Each row was made from one small tree. The marks that hang from a mark follow it in brackets, in alphabetical order. Every link used is in the known rows. Write each row's tree.
Known rows:
D{K{G{P T}} U}: [-29.4  39.2  26.2  26.5  -2.7  16.9   4.5  -5.0  34.5  24.4   4.2  10.8
  -0.6   4.1  -4.3 -34.5  -2.9  31.4   4.1  -6.5   1.3   9.9]
D{K U}: [-27.0  17.9  31.9  31.0  50.2  25.6   7.5 -28.4  13.2  38.5  18.9  -0.6
 -14.8 -11.6  -3.9 -25.7  -5.8  42.7  -2.5 -12.5 -14.5   2.1]
K{G{L} U}: [-36.3   3.0  15.8  19.0 -14.9 -16.1   3.0  -6.7  14.9 -40.1  10.1 -15.3
  -7.2 -22.6 -25.5  48.1 -27.2  23.6 -24.3  -0.7  23.2  36.5]
P{L{T}}: [-21.9 -10.1  19.5  27.1  40.2   4.0  -7.8 -10.4  15.2  -6.9 -15.2  16.0
 -23.8 -29.2 -19.0  17.5  -0.9  15.4 -30.1  -4.7 -40.5  -9.0]
D{K{G{L{T}} U}}: [-26.4  12.8  24.0  23.1  38.0  -4.3  10.2   0.4  29.2 -28.5  -4.2 -17.0
 -10.6 -17.4 -24.5  21.0 -29.1  10.6 -27.3   0.6 -14.7   9.0]
K{G{P{L{T}}} U}: [-40.7  18.5  15.9  13.8 -13.3 -27.0   3.5  18.8  21.5 -39.2  -9.6   1.1
 -10.3 -14.3 -31.9   9.1 -35.0  18.1 -18.5   0.0  -2.4  42.0]
K{U}: [-29.7   5.2  24.8  25.7   9.5  -3.8   0.3 -20.4 -20.2  -9.2  26.4 -19.5
 -32.0 -26.1 -17.4  -2.6 -31.8  26.7 -12.0 -10.7  -1.2  12.4]
L{T}: [-29.2  -4.3  17.3  34.7  43.7  18.3  -6.1  -5.3  -7.7  -2.0   7.0   2.0
 -30.6 -37.7  -4.5  15.9 -23.7  -7.4 -27.1  -2.0 -22.5  -5.1]
L{T{U}}: [-16.5  -5.9  31.1  22.3  44.1   1.2 -10.3   7.8 -17.8  -6.3  -8.2  -9.0
 -25.5 -36.5 -10.8   2.3 -27.0 -10.3 -14.0  -7.3 -21.0  -8.2]
G{P T U}: [ -9.0   9.6  23.5  26.0 -63.4  13.4 -14.2 -17.2  -3.2  42.3   6.1   7.4
 -38.5  -2.1   9.3 -24.4  16.8 -13.6  12.2  -5.6  36.5  -0.5]
K{G{L}}: [-42.3   7.3   7.9  27.3  -7.7  10.6  -3.0 -14.4  16.9  -3.5   9.9   1.8
 -11.5 -23.5 -10.3  61.1  -4.9  18.1 -25.4   4.0  21.7  24.2]
D{U}: [-32.9   1.8  23.1  31.1  14.3  19.1  -0.1 -25.7  -0.3  26.3  26.3   4.0
 -14.3 -22.9  -2.0  -3.4  -5.8  41.1  -4.9 -13.5   6.7  19.0]
K{G{L{T} P} U}: [-41.1  14.1   5.5  17.2 -32.3 -20.9  -7.0  25.5  31.1 -35.7  -0.9  -1.0
  -7.2 -26.3 -22.2  49.9 -31.2  -2.4 -25.9  -0.6  21.8  44.4]
G{K{U} P{L}}: [ -5.4  20.3  17.6  22.1 -24.6  -5.7 -12.5  -4.8  16.6  21.1   8.6   4.4
 -20.8  -9.4 -19.0   4.8  19.1  19.0   0.8 -12.0  11.7  21.4]
K{G}: [-46.6  16.3  15.8  30.0  14.9  13.1   8.3 -17.8  -7.0  -1.1  15.7  -4.7
 -18.7 -16.8 -10.1  18.4 -22.3  23.3 -16.7   7.0   6.5  23.4]
D{K{G{L}} U}: [-32.4  16.0  24.5  26.3  28.8  15.4  10.0 -15.7  44.1  15.7   5.8   1.6
   5.5  -7.9 -11.1  16.5  -1.7  40.1 -12.2  -5.5   3.8  19.3]
G{P}: [-46.3  32.4   6.2  29.4 -21.8  23.8 -16.8 -10.2  -9.6  60.4  27.3  11.2
 -39.8 -23.7   5.8   6.1  -3.9  11.2  -4.2  -7.0  15.2  15.9]
G{K T}: [ 15.5   9.3  25.3  42.6 -15.7  28.2 -14.6 -26.8  -7.6  14.9  20.3   1.5
 -22.8 -11.8   3.9  -2.2  30.7   1.0   0.8  -8.5   5.0 -28.6]
G{K L T U}: [ 37.2 -26.5  26.7  34.5 -45.5  15.7 -16.2 -31.0  24.2  12.7   2.1  -4.8
 -14.5  -5.1   3.5  38.8  58.6 -21.8  -0.3  -7.6  50.3 -15.3]
D{K{G} U}: [-35.5  22.1  31.5  27.4  44.6  17.4  19.3 -19.4  24.3  14.7   9.6  -3.0
  -0.8  -3.5 -11.1 -19.1 -15.4  44.7  -5.5  -3.0  -9.5  20.6]
K{G{T} U}: [-24.8  14.4  26.5  23.3 -23.7 -15.7   6.4  -8.6  -5.0 -54.0   8.8 -14.3
 -11.9 -10.3 -22.0 -11.8 -33.7  19.9 -10.3  -1.3   4.6  10.3]

Which tree is each row?
[  3.8   7.3   9.9  25.1 -24.6   8.6 -34.3  25.8  31.0  34.5  -5.5   7.6
 -11.9 -31.4  -1.4  60.9  30.1 -30.7  -7.3 -11.9  33.2  11.5] => G{K L{T{U}} P}
[-18.2  -8.2  21.2  17.7  -9.0   0.4  -6.7  -3.7  19.8  30.3 -17.5  13.1
 -32.0 -10.4  -9.6   0.5   8.2  -7.8  -6.7  -1.3  11.6  23.1] => G{P{L{T}} U}
[ 12.4 -16.3  12.6  29.1 -30.4  13.7 -18.7   5.0  39.6  35.4  -3.9   4.4
 -18.0 -17.2   3.3  61.3  39.4 -43.3  -7.3  -2.1  54.7  27.6] => G{K L{T} P U}
[ 25.9   7.4  38.1  29.7 -13.6  10.9 -18.2 -13.7 -15.8  10.0   4.5 -11.0
 -18.1 -11.1  -3.2 -14.7  27.4  -4.0  13.4 -13.9   8.1 -31.9] => G{K T{U}}
[-31.2  -5.3  15.8  20.8  -0.1 -19.2   2.6   9.2  23.7 -60.1  -1.6 -12.1
  -4.5 -28.8 -27.1  51.9 -36.1   5.3 -33.9   1.3   6.8  32.1] => K{G{L{T}} U}
[-27.1  13.9  33.5  26.0  46.0  17.4  21.4 -28.6   5.1  14.9   3.2 -17.8
 -24.3   2.5 -10.8 -11.6 -15.6  14.5  -5.9   8.8   1.7  10.8] => D{K{G{U}}}
[ 14.6  22.7  21.4  25.4 -61.0  -6.7 -22.3  -2.0  23.1   2.6  -1.1  13.2
 -17.2  -3.2 -14.3 -15.2  33.4   8.9   6.2 -16.6   5.9  -8.3] => G{K{U} P{L} T}
[-12.6 -11.3  29.8  16.3  42.0  -9.7 -10.9   1.2   8.3 -10.8 -27.7   6.6
 -20.2 -28.0 -24.0   5.9  -3.6  13.4 -19.5  -8.8 -38.4 -11.0] => P{L{T{U}}}
[ 17.4 -29.9  22.7  31.7  -9.6  18.4  -5.6 -33.3  19.4  27.8  11.2 -13.7
 -18.3 -11.3  -0.8  62.0  44.8 -11.1  -5.4  -3.2  53.9  15.4] => G{K L U}
[-38.9  34.0  24.6  20.8  21.9   8.8   9.8  -5.6  43.5  24.7  -2.8  13.7
   0.8   3.0 -15.1 -21.0  -2.0  45.7  -1.7  -5.9  -6.6  26.4] => D{K{G{P{L}}} U}
[-27.7 -13.4  17.6  22.8 -11.0   3.4   6.9 -21.7  18.4  -4.1   1.1  -9.1
 -12.8 -10.7 -11.0  52.2   0.7   4.7 -17.0   7.9  41.9  35.3] => K{G{L U}}
[-44.6  25.9  15.9  12.2 -24.2 -24.6   4.3   4.7  16.3 -22.0  -1.0  -1.1
 -12.4  -9.0 -30.4   3.8 -28.1  32.0 -11.0  -1.4   7.8  43.1] => K{G{P{L}} U}
[  5.7  -8.0  15.8  31.5 -11.9   4.7 -13.9 -17.8  17.0  -0.8  20.8 -14.8
 -13.1 -26.1 -13.6  60.6  21.0   8.6 -15.7 -11.9  27.6   9.5] => G{K{U} L}
[-25.9   9.5  10.7  29.6 -36.2   9.7  -9.9 -11.6  21.7 -15.2   3.5   7.9
  -8.7 -17.0  -6.4  43.3   7.2  10.9 -22.7   1.1  19.1  -0.8] => K{G{L T}}
[-11.7  27.4  15.7  29.3 -26.4   7.8 -11.1  -5.2  -2.6  31.3  28.2  -8.2
 -26.9 -14.3  -6.6   4.5   3.0   4.6   5.8 -10.8  29.1  25.3] => G{K{U} P}
[-31.6   2.8  18.2  16.5  -9.4  -6.3   7.3   3.1  24.4  -0.2 -19.2   8.1
 -15.7  -2.9 -16.9  10.4  -7.6   0.3 -10.8   9.5  18.1  41.7] => K{G{P{L{T}} U}}
[-25.3  27.0  12.4  15.7 -67.4  -4.7 -23.2  14.9  22.7   4.7  -8.8  10.5
  -7.5 -14.6  -6.6  30.3   8.8  -1.9  -4.0  -5.2  35.5  10.9] => K{G{L P T{U}}}
[-20.4   8.0  12.1  21.7 -72.3   2.6 -10.5  -3.4  30.7   5.1  -4.5   9.1
 -13.1  -2.9  -1.5  33.7  16.8 -10.9  -5.0   3.5  53.7  24.0] => K{G{L P T U}}
[-50.3  29.9   8.7  20.9 -17.4   3.3  -2.6  -2.9  17.9  12.7  -0.5  16.3
 -16.6 -10.0 -14.6  15.6  -6.1  26.1 -13.1   3.7   8.5  32.3] => K{G{P{L}}}
[-29.6  24.8  27.3  19.5  21.5   8.9  13.2 -16.1  25.2  28.2  -9.3  -1.3
 -21.9   7.6 -13.7 -15.1  -2.5  16.9  -3.0   5.2   2.9  17.4] => D{K{G{P{L} U}}}
[-28.1  28.0  19.5  15.1 -53.8 -26.6  -2.6   8.2  19.0 -38.1  -8.1   6.1
 -10.3  -4.1 -26.2 -12.7 -16.2  24.1  -7.8  -4.2   3.3  18.5] => K{G{P{L} T} U}
[-22.7 -21.5  18.1  23.6   5.0   1.0   6.4  -4.8  24.3 -24.3 -10.3  -5.4
  -9.3 -17.2 -13.0  55.4  -8.6 -11.5 -26.2  10.4  28.9  32.6] => K{G{L{T} U}}
[-30.4  -2.6  15.9  20.7   9.5  -3.8  -5.3   9.9  19.7 -25.4 -11.0  -3.3
  -4.3 -28.9 -16.3  56.5 -15.1  -1.7 -26.7   3.1  11.4  20.3] => K{G{L{T{U}}}}
[-20.0  11.3  21.2  18.0 -49.9  -5.9   0.3  -8.1  21.7  -3.0 -15.9  13.5
 -16.3   7.5 -11.7  -7.2  11.2   5.3   0.4   5.1  23.5  19.6] => K{G{P{L} T U}}
[ 20.9   7.9  26.6  32.0 -59.7  19.2 -14.1 -17.5   3.7  41.7   8.2   1.9
 -29.3   5.9   9.8 -16.7  41.6 -24.8  21.4  -6.1  48.4   0.4] => G{K P T U}
[ 11.6 -10.8  24.5  23.4  -7.5   5.0  -5.8  -3.2  25.7  30.1 -14.5   8.0
 -22.2  -2.1  -9.4   7.2  33.9 -18.4   2.4  -1.0  21.0  22.4] => G{K P{L{T}} U}
[-14.9  23.9  28.3  21.6  10.0   9.2  -4.1  -8.7  23.0   1.3  -7.9  -7.2
 -10.7  -8.3 -11.3   6.8   2.4  10.7  -8.8  -3.4  -6.1 -18.6] => D{K{G{L T{U}}}}
[-15.0 -13.9  17.7  22.5  12.9   3.5 -23.2   7.1  13.1  -0.9  -7.9  -0.7
 -18.1 -43.4  -8.2  56.0  -0.8  -9.7 -25.6 -10.4   0.9  -4.5] => G{L{T{U}}}
[-38.9  32.0  17.9  23.9   2.8  14.2   1.8  -1.9  51.3  31.7   6.4   9.9
   3.1  -6.0  -7.2  13.5   3.4  35.1  -6.9  -7.3  15.5  30.2] => D{K{G{L P}} U}
